Each row was made from one walk, in order. Every step used is in the known rows, and no mark comes twice. Write each row's walk.
Known rows:
tufene, roze, dorer, bevud, lupim: [  6  -8  17 -24  13   2 -69 -17 -46  -2  30  -9 -13 -41  20  49  34  26
 -15  48  -4  46  10  43 -29  -6   1  48  13  -3 -41   3  17  32  -9   2
 -48  -8   4 -12  23]
balaf, bevud, lupim, roze, tufene: [-19   7  17 -16  21   1 -63  13 -67   3  -2   8 -20 -47  52  42  23  19
  -5  62  29   1   6  37 -22   4  -2  53   1  -4 -14 -37  46  -1  15   1
  -3 -24  30 -18 -15]
lano, dorer, roze: [-23   4 -12   5   8   6 -43   4  -2  25  22  -2  -5 -44  34  15  16  32
 -10  56  10  -7  27  23 -51   1  16  47  14 -19  -8 -18  27  11  -6  12
  -1 -29   5 -19  47]
tuduz, balaf, bevud, lupim: [  7  29 -14  -5  28  13 -64 -10 -23  12   5  -5  -5 -55  43  16  29  31
 -19  70   9  14  31  29   1   5   8  69  12   2   8   3  24  30   1  19
 -23   1  28 -24  35]
tufene, roze, lupim, bevud: [  0 -10   8 -12  -1  -5 -41  10 -35  10  26 -22 -31 -16  21  48  29  21
 -23  55   9  -5  -6  19 -52 -11   3  49  17   8 -17 -18  -9  -6  15  -5
 -21  33  29 -15  20]
vozem, birevo, bevud, vili, tuduz: [ 20   6   5   1  17  17 -16 -41 -33 -12  48 -42  18 -41  45   1  11   2
  24  55 -26 -21  17   2  -3 -29  16  -5  10   7 -22 -12  27  40  -6   7
 -31 -31  14 -42  46]
lano, vili, tuduz, balaf: [ -3   8 -24  15   5  28 -29 -11  11  19  26 -25  14 -46  35   8  11 -11
   1  25   4 -25  34  -1  -3 -12   3  28  17   5 -12  11 -17  14  20  21
 -20   8   0 -25  52]
tuduz, balaf, bevud, birevo: [  5  45 -24 -13  38  11 -42 -16 -40   4  26 -20   9 -65  49   6  15  26
 -25  61   8  -3  27  22   0   0   5  58   9  14 -11  18  11  33  14  30
 -19   3  40 -19  61]
vili, tuduz, balaf, bevud, lupim, roze: [ 35  22  17 -12  47  26 -41   3 -32   4  11  17 -18 -54  33   0  22  19
 -25  43   5  -9  17  17 -10 -10 -15  63   6  14  -4   1  17  14  12   9
  -5  -7   9 -32   2]
birevo, bevud, lupim, roze, dorer, lano, balaf: [-14 -10  55 -17  24  -1 -63  -8 -53  -8  41  -5  25 -43  67  30  23  16
   7  33  17  10   1  22   6 -20  34  18  15 -25 -21   4  34  17   9 -19
 -10 -43  -9 -30 -24]
tuduz, vili, bevud, lupim, roze, dorer: [ 27  14   6  -9  41   5 -60  15 -50  -8  23  -2 -24 -40  43  37  34  26
  -9  39  26   3  21  -4 -10 -39   5  11  25  10 -26 -16  19  12  20 -16
  -9 -16   1 -29 -12]
birevo, bevud: [-19  -1  -1 -16   8 -20 -57  -9 -21 -16  38 -31  14 -39  57  27  21   4
  20  60   3   2  18  15 -12  -3  31  25  23  -1  -8 -19  23  13   5  12
 -20   1  21 -20  36]
birevo, bevud, balaf, tuduz: [  6 -19   4 -12  18   5 -33 -11 -37 -17  34 -24   4 -36  48  12   7 -10
   7  55   1 -15  22  26   0 -17  23  44  23  16   9  -1  41  16   0  18
 -21 -17  30 -14  37]
tufene, roze, lupim, bevud, vili, tuduz: [ 37  -5  20   0  10  29 -15 -11 -39   3  40 -25 -29 -13   1  32  21  17
 -20  30 -11 -18  -1  13 -41 -37 -20  41  -1  13 -23  -4 -12  12   6 -19
 -23  -6   8 -47  21]
lupim, roze, dorer, lano, vili, bevud: [-25  -7  19   2  23   7 -44  12 -46  13  22 -11   0 -27  53  37   6   4
  -2  24  -4  -6  -3 -13  -9 -38   7  11  21  -7 -40   5   4  -7  44 -14
   6 -24  -6 -25  22]
roze, dorer, lano, balaf, tuduz: [-32 -18  18  14  25  16 -30  -2 -31  34  46 -20  31 -33  51  42 -18  21
 -11  49  17 -22  -1  16  -9 -32  12  26  16  -1  -9  11  31  26  35   7
 -28 -53   1 -11  27]
tufene, roze: [-14  -1 -19 -16   2   5 -41  -5 -16   7  34 -11  -3 -36  40  48  12  15
  -5  57  -2  13  13  14 -51   6  17  49  22   4  -7 -19  17  11   8  12
 -22  24  17 -16  45]
vili, bevud, lupim, roze, dorer: [ -1   4  23 -16  33  -4 -56  20 -62 -10  29   8 -14 -40  45  25  36  22
  -4  43  20  14  11   8 -11 -25   6  15   9  -3 -21 -27  23   1  27 -11
 -19 -21  18 -32  -7]
vozem, birevo, bevud, dorer, lano, vili, tuduz, balaf: [  8   3   7   3  27  37 -17 -34 -29  13  22 -55  32 -59  49  -5  11  -6
  14  18 -38 -33  25   3  25 -40  34   5  25   8 -50  40  -5  40 -13  13
 -25 -23  -1 -40  70]
lupim, bevud, vili: [ -7  16  -4  -6  20   4 -32   0 -28   7  37 -23  -5 -32  46  37  26  24
  -2  71   7  -7  10  -1 -41 -22   4  37   1   6  -8   4  17  21  -3   9
 -27 -20  18 -23  31]
vili, tuduz, balaf, bevud: [ 16  25  -4  10  46  21 -33  -6 -12  15  21 -17   1 -48  30  -1   6   9
 -15  50  -6 -19  24   7  -3 -16 -13  55  14  17  -9   5   2  17  18  22
 -28  -4  12 -20  54]
vili, bevud: [-19  13 -10  -3  20  -5 -33   0 -25   4  27 -16  -2 -34  49  23  18  12
  16  57  -3   5  22  -6  -9 -17  15  20  21  11  -1 -26   8   4  29  12
 -27   6  26 -25  52]
vozem, birevo, bevud, dorer, lano, vili: [-34 -12   0 -13   5   6 -29 -30 -49  17  18 -58  27 -47  61  25  16   4
  23  53 -32  -8  12  12   2 -23  52   8  23  -4 -41  13  24  33 -11   4
 -14 -17  13 -30  63]
vili, bevud, dorer, lano, balaf: [-30  14  23  -4  46  16  -1 -11 -45  29  32 -28  21 -44  54  18  24  21
  20  41 -14   6  19  -2  16 -38  36  23  15   1  -9   5   7  20  19  -3
 -31 -27   6 -40  56]
dorer, roze, tufene: [-31   8 -12   9   8  20 -59  15 -21   0  18  -2   0 -40  52  46   0  27
  -2  32  13  -3  22  31 -33   0  16  44   6 -15 -24 -18  23  -2  -2  18
 -19 -34  21   2  28]
lano, vili: [-41  -6 -31  -1 -18  -2 -43  -7  -8  22  24 -28   7 -33  46  38  19   1
  12  59  11  -2  19   9 -22   4  19  30  16  -6  -4 -17  10   8  20   9
 -11  14  14 -18  47]
roze, lupim, bevud, dorer, lano, balaf: [-25  -4  38 -10  28  10  -9  10 -59  36  31 -32   7 -27  43  34  37  38
 -13  46  14 -15 -10  15  -7 -41  28  35   6  -4 -13  11  -8  14  11 -16
 -30 -18  18 -30  16]
lano, vili, tuduz: [-21 -11 -15   6  -6  19 -26 -10  -8  20  29 -29   8 -28  29  23   6  -9
  16  33  -2 -16  20   3 -19  -4   2  22  11   2  -6 -16  -1   4  24   8
 -17   6   0 -26  45]
tufene, roze, dorer: [-16  -4  -8  -8  14   1 -56   3 -33   7  44 -19   4 -38  32  52  10  17
 -12  49  10  14  12  20 -45  -7  10  36  17  -5 -29 -16  15  11  14   0
 -36   0   9 -11  38]
tufene, roze, lupim, bevud, balaf, tuduz: [ 25 -27  13  -8   8  20 -16   5 -49   9  23 -14 -37 -13  11  34  15   7
 -36  51   7 -21   0  30 -41 -23  -2  68  17  26   1   2   9  -2  10   2
 -20  15  40 -12  23]
bevud, balaf, tuduz: [ -2 -15 -17  -7  17  25 -14   4 -33   5  32  -2   0 -34  46  25   4   9
 -13  62  12 -15  14  21 -19 -14  11  54  17  17  22  -3  32  22   8  25
 -28 -11  38  -9  38]
vozem, birevo, bevud, vili, tuduz, balaf: [ 39  25  -4  10  27  26 -21 -41 -14 -14  49 -38  23 -58  53 -15  15   4
  11  47 -18 -30  31  -1  14 -34  16   1  14  10 -28  17  11  53 -12  18
 -34 -27  12 -42  54]
dorer, lano, balaf, tuduz, vili, bevud, lupim, roze: [ 24   1  23   2  37  28 -22 -13 -30  19  13   7 -19 -31  54  32   5  21
  -2  36   6 -24  10  -7   2 -44  14  30  32  24   8  13  35  20  28  -3
  18 -30 -14 -38  -6]
tuduz, vili, bevud, dorer, lano, balaf: [ -4  23   5   4  53  24  -6 -18 -34  31  27 -38  10 -43  51  28  23  25
  15  37  -7  -6  29 -14  18 -55  36  18  28  15 -12  17   5  32  12  -7
 -20 -25 -13 -39  51]
roze, dorer: [-29   0  -9  -2  17  -3 -54  17 -35   7  44 -17  15 -40  48  44  15  24
 -10  58  26   2  10  13 -26 -15  10  19  14  -7 -19 -19  16  17  20   7
 -41 -15  22  -9  29]
roze, lupim, bevud, vili, tuduz, balaf: [ 44  20   9  12  27  34 -19   2 -24   2  43 -21 -10 -31  25   7  30  26
 -30  31  11 -35   9   2  -7 -49 -18  31   0  12 -17  20 -28  26   6   0
 -32 -20  17 -41  19]
tuduz, vili, bevud, birevo, vozem: [ 30  27 -27 -23  19  -1 -40 -22 -38 -23  52  -8   7 -32  30  19 -11   7
   0  27   1   1  41   3   8 -40  16   5  39  31 -10 -10   8  26  10   9
 -26   4  18 -26  50]

Write each row's walk:
[ 14   2  12 -12  26   4 -48 -25 -39  -2  49 -24  -8 -42  27  48  26  23
 -14  54 -11  33   9  26 -29 -25  -7  46   6   0 -56  18  16  44  -8  -5
 -44 -32  -7 -21  43]
tufene, roze, dorer, bevud, vili
[ 20  19 -22  -2  20  16 -52 -13 -22   0  11 -15 -18 -33  41  33  30  24
  10  47   4   9  37  -3   0 -23  18  21  31  16   7 -16  13  26   6   3
 -17   6  12 -35  26]
tuduz, vili, bevud, lupim
[-41   7   2   0   9  16 -23 -12 -13  32  38  -9  31 -34  67  38   5  25
   4  52   4  -3   4   1 -13 -10  31  32  20 -12  12   1  14  25  20  12
 -23 -10   7 -18  33]
dorer, lano, balaf
[  1  14 -14  18  24  20 -35 -20  -3  30   8 -36  -1 -45  20  -2   6 -12
   0  43  -9 -21  35   7   7  -8 -12  52   9  10 -17   9  -3   8  28  17
 -12   2  -2 -24  65]
lano, vili, tuduz, balaf, bevud
[ 15   5  -8  19  56  29 -33  13 -44   7   3 -32 -28 -48  27  38   2  22
   5  19   8 -27  45  27  -4 -55  11  40  17  32 -48   6  31   5  -3   6
 -12 -65   2 -17  44]
balaf, tuduz, vili, bevud, dorer, roze, tufene
[-16 -20  42  -3  31  14   2  12 -60  42  30 -32  -4 -25  34  36  20  31
 -21  51  16 -36 -13  26  -9 -49  16  43   7  16 -11  20   9  16  19  -9
 -22 -37  18 -27  17]
roze, lupim, bevud, dorer, lano, balaf, tuduz
[-33   3 -19   7  -2  -5 -35 -13 -13  17  15 -34  -4 -30  39  22  22 -11
  28  50  -5   1  32  -4   0 -11  16  17  18   3  -9 -21   3  -2  35   6
 -10  11  14 -28  61]
lano, vili, bevud
[ 13   2  26 -57  26 -25 -50   4 -76 -31  77  21  10 -47  40  25   5  14
 -30  37  20  18  -4  35 -13 -32   0  21  16  11 -55   4  19  23   7   5
 -36 -27  17   0   8]
lupim, roze, dorer, bevud, birevo, vozem
[  0  11 -10  -7   6  -4 -34 -36 -34 -11  45 -42  16 -46  63  16  24  15
  18  82 -11  -6  19   7  -7 -18  33   3  12   0 -19 -13  39  43 -12   9
 -26 -23  27 -35  47]
vozem, birevo, bevud, vili
[-21  -3   7 -19   0  10 -57  21 -54  -8  18  20  -5 -45  66  50  25  22
  -1  45  41  -3   7  29 -30   1  12  30   5 -10  -9 -33  31   5  10   7
 -11 -20  30 -18 -26]
bevud, lupim, roze, tufene
[ -7  -1  -1 -32   8   5 -49  17 -41  -5  28  25 -11 -43  60  40  35  31
 -12  58  26   9  -1  18 -39   4  19  42  11  -4   7 -23  32  13   9   4
  -5   3  25 -26 -15]
bevud, lupim, roze
[ 27  13  -8  -8  25  -3 -12 -37 -31   1  59 -19  14 -32  23   7 -21 -10
   7  37  16 -23  49  12  25 -47  14  10  36  42   0  -4  28  24  26  11
 -22 -18   6 -25  48]
lano, balaf, tuduz, vili, bevud, birevo, vozem
[ -6   0  30 -18  39  16 -68  16 -72   8  11  16  -8 -37  50  44   9  44
 -35  50   2  16 -17  22 -26 -18  -2  56   9 -13 -17   1  40  16  16 -13
  -3 -39  11 -25 -11]
balaf, bevud, lupim, roze, dorer, lano
[  2   9  10 -23  22   1 -41   9 -47  -9  20  19 -21 -39  52  23  39  20
   4  49   9  13  11   4 -17 -12  12  27  13   7   3 -28  23   2  22  -1
  -4   1  24 -36   0]
vili, bevud, lupim, roze
[-10  -4  12 -18   0  -8 -46 -23 -27  22  15  -2  -9 -48  33  15  45  23
  -2  71  13  17  18  37 -25   0   5  34  15  -7  -7 -13  24  42 -11  16
 -29 -23  14 -27  31]
lano, dorer, bevud, lupim
[  2  23  10  -8  31  11 -66  11 -48   2  -4  11 -13 -61  56  26  26  19
 -19  55  36  -7  21  33  -6  -2  -1  63   4   0 -20 -10  30   9  10  15
  -6 -23  28 -16  -7]
tuduz, balaf, bevud, lupim, roze, tufene
[ -5  -2 -13  -1   1  14 -50  14 -20  -2  31   0 -19 -26  38  37  22  49
 -31  41   8   3   4  34 -28  -6  17  54   8 -14  -8 -19   4   4   7  -4
  -5  -4  27 -19  20]
dorer, roze, lupim
[ -6  30 -20   1  36   2 -50  -3 -13  18  16 -17   0 -54  48  15  17  21
 -21  77   8  -3  27  12  -6  -3   4  65  17  10  -3   3  13  21  15  23
 -21   6  26 -13  54]
tuduz, balaf, bevud
[ -3  -6  27 -33  11 -14 -42  -7 -38  15  18  20 -24 -54  43  13  51  21
 -12  71  22  10   3  27 -38  -4   1  39  13  -6 -15 -15  29  29  -2   8
  -4 -20   7 -26   0]
lano, dorer, bevud, lupim, roze
[ 19   4 -22  12  32   8 -29  -5 -13   9  19 -28 -22 -28  36  33   1   7
   5  56   5 -30  28  -7  -9 -42   3  21  35  42  -3  -7  22  17  30  15
  -8  -9  11 -19  46]
balaf, tuduz, vili, bevud
[ 22   2  12  -4  20  13 -32 -26 -25 -22  50 -34  14 -37  39  11  13   0
  24  34 -14  -8  21   9  -3 -28   5  16   7   2 -15  -5  19  31  -4   0
 -26 -38   0 -46  35]
birevo, bevud, vili, tuduz
[ 17  -1  14 -46  12 -15 -55 -26 -63 -24  71  -2  15 -39  10  35  -7   7
 -25  28  -5  37  14  47 -19 -23   1  34  22  12 -57   9  11  31  -6   7
 -58 -10  11  -2  48]
tufene, roze, dorer, bevud, birevo, vozem
[ 16   4   7  17  26  36 -26 -31 -16  27   9 -15  -3 -26  44  31   0  22
   8  36  -3 -16  27   1  17 -43  18  26  34  22  16  15  29  35  21   4
  -7 -30  -7 -39  25]
dorer, lano, balaf, tuduz, vili, bevud, lupim
[-23  -2   7 -10  11 -19 -35 -15 -17  27  25 -14  -4 -47  39  14  34  12
  -2  78  13  -1  15  18 -32  -9   4  31  18   0 -20 -13  15  34   4  21
 -26 -18  10 -13  49]
lano, dorer, bevud
[  5 -27  32  -5   8  38 -11  -2 -52  30  14 -40 -20 -15   0  40  14   9
 -16  -1 -30 -16 -11  17 -33 -40  -1  43  10  10 -43  22 -27   0   6 -25
 -13  -2  -5 -42  37]
tufene, roze, lupim, bevud, dorer, lano, vili, tuduz
[ -1  16 -12 -36  15 -12 -46 -17 -57 -10  48  -4  14 -37  27  17 -15  11
 -16  56  -1  12  22  38  -8  -7   6  49  16  13  -3 -18  35  19   8  13
 -29  -6  36 -17  50]
balaf, bevud, birevo, vozem
[-21  -5  16 -16  30  11 -50  33 -51   2  44  14  13 -36  69  54   2  35
 -30  38  13  -6 -25  -3 -40 -29  11  27  19 -10 -27   4  18  15  22  -2
  -8 -28   9 -13  -2]
lupim, roze, dorer, lano
[ 34 -12   0  -2  44  23 -36  -6 -42   3  33 -22 -15 -37  31  34  11  12
 -27  55  13  -9  17  20   1 -48  -5  43  28  31 -29  28  25  41  -3  15
 -40 -34   7   9  31]
roze, dorer, bevud, balaf, tuduz, vili
[ 12  29 -20   4  25  31 -28 -33 -29  17  18 -39  10 -56  22 -12   5  -7
  -7  28  -9 -19  37  16  12  -5 -12  48   3  16 -22  25  -5  20  25  22
 -10   2  13 -29  72]
lano, vili, tuduz, balaf, bevud, birevo
[-18   9  34 -18  31  14 -38 -12 -48  28  10  14  -3 -40  57  28  19  33
 -11  64   3  11  -6  18 -12  -2  15  64   6 -10  13  -3  41  13  18  -6
   9 -18   5 -32  -7]
dorer, lano, balaf, bevud, lupim, roze
[-18  13  -2 -14  42  -2 -18   7 -51   7  30 -29  -2 -49  42  21  37  18
  15  52  -1   7  27   7  -4 -31  25  26  11  14 -17 -19  10  14  13   2
 -36 -12  26 -36  58]
vili, bevud, dorer
[  2   9  22 -41  39 -12 -43   6 -78 -16  55  -1   0 -58  55  28  29  28
 -25  46  21  11 -12  20 -25 -20  -2  25   4   9 -56  13  13  25  17   9
 -25 -24  22  -3  10]
lupim, roze, dorer, bevud, birevo
[ 29   0  39 -15  49  13 -24   1 -54  -9  60  -2 -11 -44  36  24  25  17
 -16  36   2   0  -8   9 -20 -50 -26  23  -5   7 -56  13  11  30   9 -10
 -31 -60 -14 -28   3]
lupim, roze, dorer, bevud, vili, tuduz
[ 15  19  -5  10  38  32  -5 -38 -35  21  31 -31  13 -37  49  21 -14  18
   3  28  -6 -31  23  -9  16 -46  14  15  30  35  -1  32  15  38  35  15
  -1 -29   5 -31  53]
dorer, lano, balaf, tuduz, vili, bevud, birevo
[ 25  18  -4  -9  15  37 -35 -38 -31   5  33  -9  29 -38  16  -5 -41  -7
 -24  -2 -32 -14  27  22  21 -30  -7  46  24  12 -21  40  -3  29   8  16
 -14 -18   0 -31  69]
dorer, lano, vili, tuduz, balaf, bevud, birevo, vozem
[-40   8  23  12  39   7 -43 -12 -44  40  28 -28  23 -35  45  31  -2  24
  -8  64   3   3   4  12   1 -20   8  42  10 -14 -14   1  27  18  31  -5
 -28 -39   2 -13  40]
roze, dorer, lano, balaf, bevud
[  7 -16   3 -17  25  13 -15 -12 -36   2  31  -2 -11 -38  40  21  15   7
 -15  65  -3   0   8  28 -10 -18   2  60  18  24   0  18  28  30  -2  31
 -36 -16  31   3  43]
dorer, bevud, balaf, tuduz
[ 23   5  12   2  37   7 -22 -12 -28  17  18  -1 -26 -39  42  23  27   8
   9  55  28 -22  31   1   4 -35  11  26  25  32   8 -11  37  11  33  -3
  10 -14  -7 -33  -7]
lano, balaf, tuduz, vili, bevud, lupim, roze
[-22   2  16  -9  32   4 -61   9 -51 -20  21 -36   6 -57  48  34  22  16
  23  23   3   5  34  52  -8 -18  36  42   5 -14 -55  -6  32   2 -27   4
 -24 -56  12 -15  34]
birevo, bevud, dorer, roze, tufene
[ 50 -19  -4  -1  14  30 -22   0 -36   9  15 -25 -46 -11   9  43  14  13
 -40  47  12 -32   9  18 -37 -39  -3  64  29  40  -1  12   5   9   1  -2
 -10  20  23  -8  18]
tufene, roze, lupim, bevud, balaf, tuduz, vili
